What can hang from each mark
j187: j345
j688: j173
j395: j173 j345
j345: j378 j395 j478 j791 j864
j478: j345
j864: j345
j173: j395 j688
j378: j173 j345

Every row comes from one small tree of marks. Brackets hold a mark, then the marks that hang from it, in the order of their numbers. Every link used is in the known rows. Which tree was each row made from?
(in the rows, 128 means zero)
Known rows
{j173 j395 j688}: [ 59 146 122  46 167 150 120 147 101 168 124 141  69  73 113  74 187 123
 150 154 112 116 134 136]
{j688 {j173 {j395 {j345 j864}}}}: [120 126  94  87 170 178 143 156  95 139 111 143  88  80 111  85 152 121
 163 177  99 140 133 142]
{j395 {j345 j478 j864}}: [187 133 114  95 141 167 169 155 113 134 142 125  99  90 130  90 133 139
 125 179 110 129 148 140]
{j864 {j345 j791}}: [174 147  97  72 122 125 172 133 140 152 118 155  97 117 120  91 154 127
 120 169 134 107 141 154]
{j395 {j345 {j378 {j173 j688}} j864}}: [129 131 111  75 105 126 104 155 110 148 129 118 107  47 112 109 113 140
  96 184 114 119 126 124]
{j345 {j395 j173} j478 j864}: [195 137  82 141 147 212 181 143 146 134 154 144 104  90 125 102 130 147
 120 157 129 110 170 102]
{j345 {j378 j173} j478 j791 j864}: [211 135 100 104  87 163 147 149 153 130 111 130 138  62 122  78  69 153
  77 200 128  88 128 127]
{j345 j378 j395 j478}: [128 124  92 117  98 163 108 139 134 144 167 143  85  70 116  78 104 143
  84 157 131  92 171  93]
{j688 {j173 {j395 {j345 j378 j791}}}}: [120 118 100  88 131 165 118 151 106 134 135 149  91  94 112  93 115 137
 146 187 106 124 150 127]
{j688 {j173 {j395 {j345 j378}}}}: [ 80 116  95  77 139 163  78 148  87 141 133 155  74  78 105  82 127 125
 134 176  98 132 157 137]
{j378 j345}: [102 144 102 108 121 141 117 135  96 149  67 145  83  90 115  91 167 128
 143 152 104 121 116 127]
{j345 j791}: [157 141 107 104 133 141 161 139 129 145 104 145  93 107 117  96 146 134
 142 172 125  96 131 137]
{j345 {j395 {j173 j688}} j791}: [133 143  99 133 144 178 197 138 142 155 153 142  91 106 119 133 157 153
 153 149 138  95 162 106]
{j187 {j345 j791}}: [167 146 111  64 123 121 145 130 137 143 105 149 112  98 124  98 137 129
 123 175 120 110 129 171]
{j395 j345}: [127 133 110  92 128 136 132 147 103 146 141 148  70  96 114 105 157 123
 152 167 107 131 147 149]
{j395 j173 {j345 j378 j478 j791}}: [212 124 109 117 116 188 153 148 126 126 171 147 105 111 132 117  97 159
 113 184 114 121 186 131]
{j688 j173}: [104 133  81 115 146 171 134 130  94 151  65 155  82  92  97  88 155 127
 142 161 107 102 140 136]
{j173 {j395 {j345 j478 j791}}}: [145 135 128  64 136 171 173 160 118 137 186 143  87 103 134  82 141 142
 168 182 109 135 157 156]
{j345 j791 j864}: [194 144 100 113 147 152 178 146 142 139  85 128 115  98 125  97 137 132
 128 181 129  95 119 125]
{j688 {j173 {j395 j345}}}: [ 76 128  99  77 155 170 122 149  82 144 128 158  69  88 104  85 161 123
 176 167  95 143 148 160]
{j864 {j345 j378}}: [148 137  89  65 110 116  93 128 127 154 120 159  86  91 111  79 131 119
  69 161 128 109 155 132]
{j478 {j345 j395 j864}}: [115 140 101 116 138 143 158 144 154 137 119 133 103  80 126  81 153 138
 117 150 134  96 139 134]
{j395 j173 {j345 j864}}: [194 133  97 117 157 179 163 150 117 131 134 147  95  98 123 125 143 133
 146 171 109 138 155 137]
{j395 j173}: [154 142  90 112 152 177 141 134 120 146 109 168  81  98 112 106 156 131
 142 156 113 116 158 144]
{j478 j345}: [ 92 144 119  86 137 137 124 136 126 145  95 150  89  88 121  71 165 136
 124 153 114 104 140 181]
{j173 {j395 {j345 j864}} j688}: [102 139 127  55 177 153 143 163  97 154 146 120  86  77 124  95 177 124
 154 168 109 138 128 138]
{j395 {j173 j688} {j345 j791}}: [161 140 118 105 151 167 189 146 108 151 151 137  93 117 125 142 164 150
 165 168 115 128 162 143]
{j864 {j345 {j378 j173} j395 j791}}: [140 137  75  91  52 110 132 132 171 144 161 161 108  72 106  96  92 141
  81 173 151  94 149 121]

Write each row's tree
[178 134  88  98  83 142 152 134 159 146 181 143 105 102 125  83 101 147
  68 164 149  92 173 105] | {j864 {j345 j378 j395 j478 j791}}
[124 135 121  70 143 143 157 157 122 141 165 148  83 106 124  97 155 127
 178 178 114 135 143 160] | {j173 {j395 {j345 j791}}}
[238 125  97 125 134 168 153 152 138 122 135 138 119 112 132 132  99 144
 114 191 118 118 158 116] | {j395 j173 {j345 j378 j791 j864}}
[102 133 105  52  92 171  78 148 127 143 146 163  95  38 108  49  99 137
  99 178 110 115 142 147] | {j345 {j378 {j173 j395}} j478}
[150 123 114  90 107 152 105 148 104 138 166 140  85  82 120  90 108 138
  98 178 107 120 168 136] | {j395 {j345 j378 j478}}
[187 142  94  63  61 138 138 135 151 144 139 155 121  76 117  72  86 149
  62 187 132 102 152 157] | {j864 {j345 {j378 j173} j478 j791}}
[148 134 103  59 110 177  96 155 138 135 128 146 116  36 117  49  89 136
  86 188 114 116 131 135] | {j345 {j378 {j173 j395}} j478 j864}
[155 129 103 130 116 134 150 146 174 129 127 123 126  87 135  91 107 153
  81 168 145  78 143 107] | {j478 {j345 j378 j395 j791 j864}}
[153 143  83 100 109 122 185 132 157 152 161 153  91 113 117 101 147 133
 120 156 150 101 155 128] | {j864 {j345 j395 j791}}
[158 142 105  90 102 149 175 133 155 141 167 140 112  94 129  90 114 145
 116 166 132 107 154 145] | {j187 {j345 j395 j478 j791}}
[164 138 109  94  92 131 131 147 167 128  84 134 140  63 127  79  94 157
  78 190 130  88 116 160] | {j478 {j345 {j378 j173} j791 j864}}
[145 131  98 139 112 165 142 135 172 130 149 155 106 100 129 109 118 164
 101 154 137  92 176 125] | {j478 {j345 j378 {j395 j173} j791}}
[ 53 138 115  41 111 141  72 147 113 163 128 150  87  35 101  70 134 132
 108 170 114 109 127 132] | {j345 {j378 {j173 j395 j688}}}
[128 144  93 143 151 184 169 141 116 152 103 123 100  90 122 126 170 150
 143 136 121 120 132  75] | {j378 {j345 {j395 {j173 j688}} j864}}
[169 146 104 111 133 174 152 145 104 138  74 124 112  90 131  77 145 144
 121 164 107 122 117 119] | {j378 {j345 j478 j864}}
[208 134 113 117 134 196 196 149 121 130 167 150  98 121 131 120 127 160
 157 179 111 130 177 158] | {j395 j173 {j345 j478 j791}}
[115 130  98 123 119 137 114 143 160 133 126 132 109  73 125  79 119 141
  74 157 136  90 148 114] | {j478 {j345 j378 j395 j864}}
[ 90 131 114  71  90 117  90 149  99 155 146 136  87  48 103 106 121 140
 108 176 111 117 141 136] | {j395 {j345 {j378 {j173 j688}}}}
[ 77 139 138  44 153 170 144 159  86 158 183 130  74  79 125  79 172 139
 155 163 102 140 157 154] | {j173 {j395 {j345 j478}} j688}
[135 133  99  85  75 157  93 140 124 143 126 152 101  41 106  67  91 143
  80 179 114 100 147 133] | {j345 {j378 j173} j478}
[138 143  85  86 108 150 162 133 138 152 175 153  82  97 117  75 145 135
  99 145 137 112 173 129] | {j864 {j345 j395 j478}}
[100 117 100  74 131 191  99 151  87 137 149 152  81  75 111  69 117 138
 123 177  94 133 168 133] | {j688 {j173 {j395 {j345 j378 j478}}}}
[182 127  87 138 115 143 146 146 166 134 132 126 116  91 123 104  95 136
  94 176 146  79 139  67] | {j345 j378 j395 j791 j864}
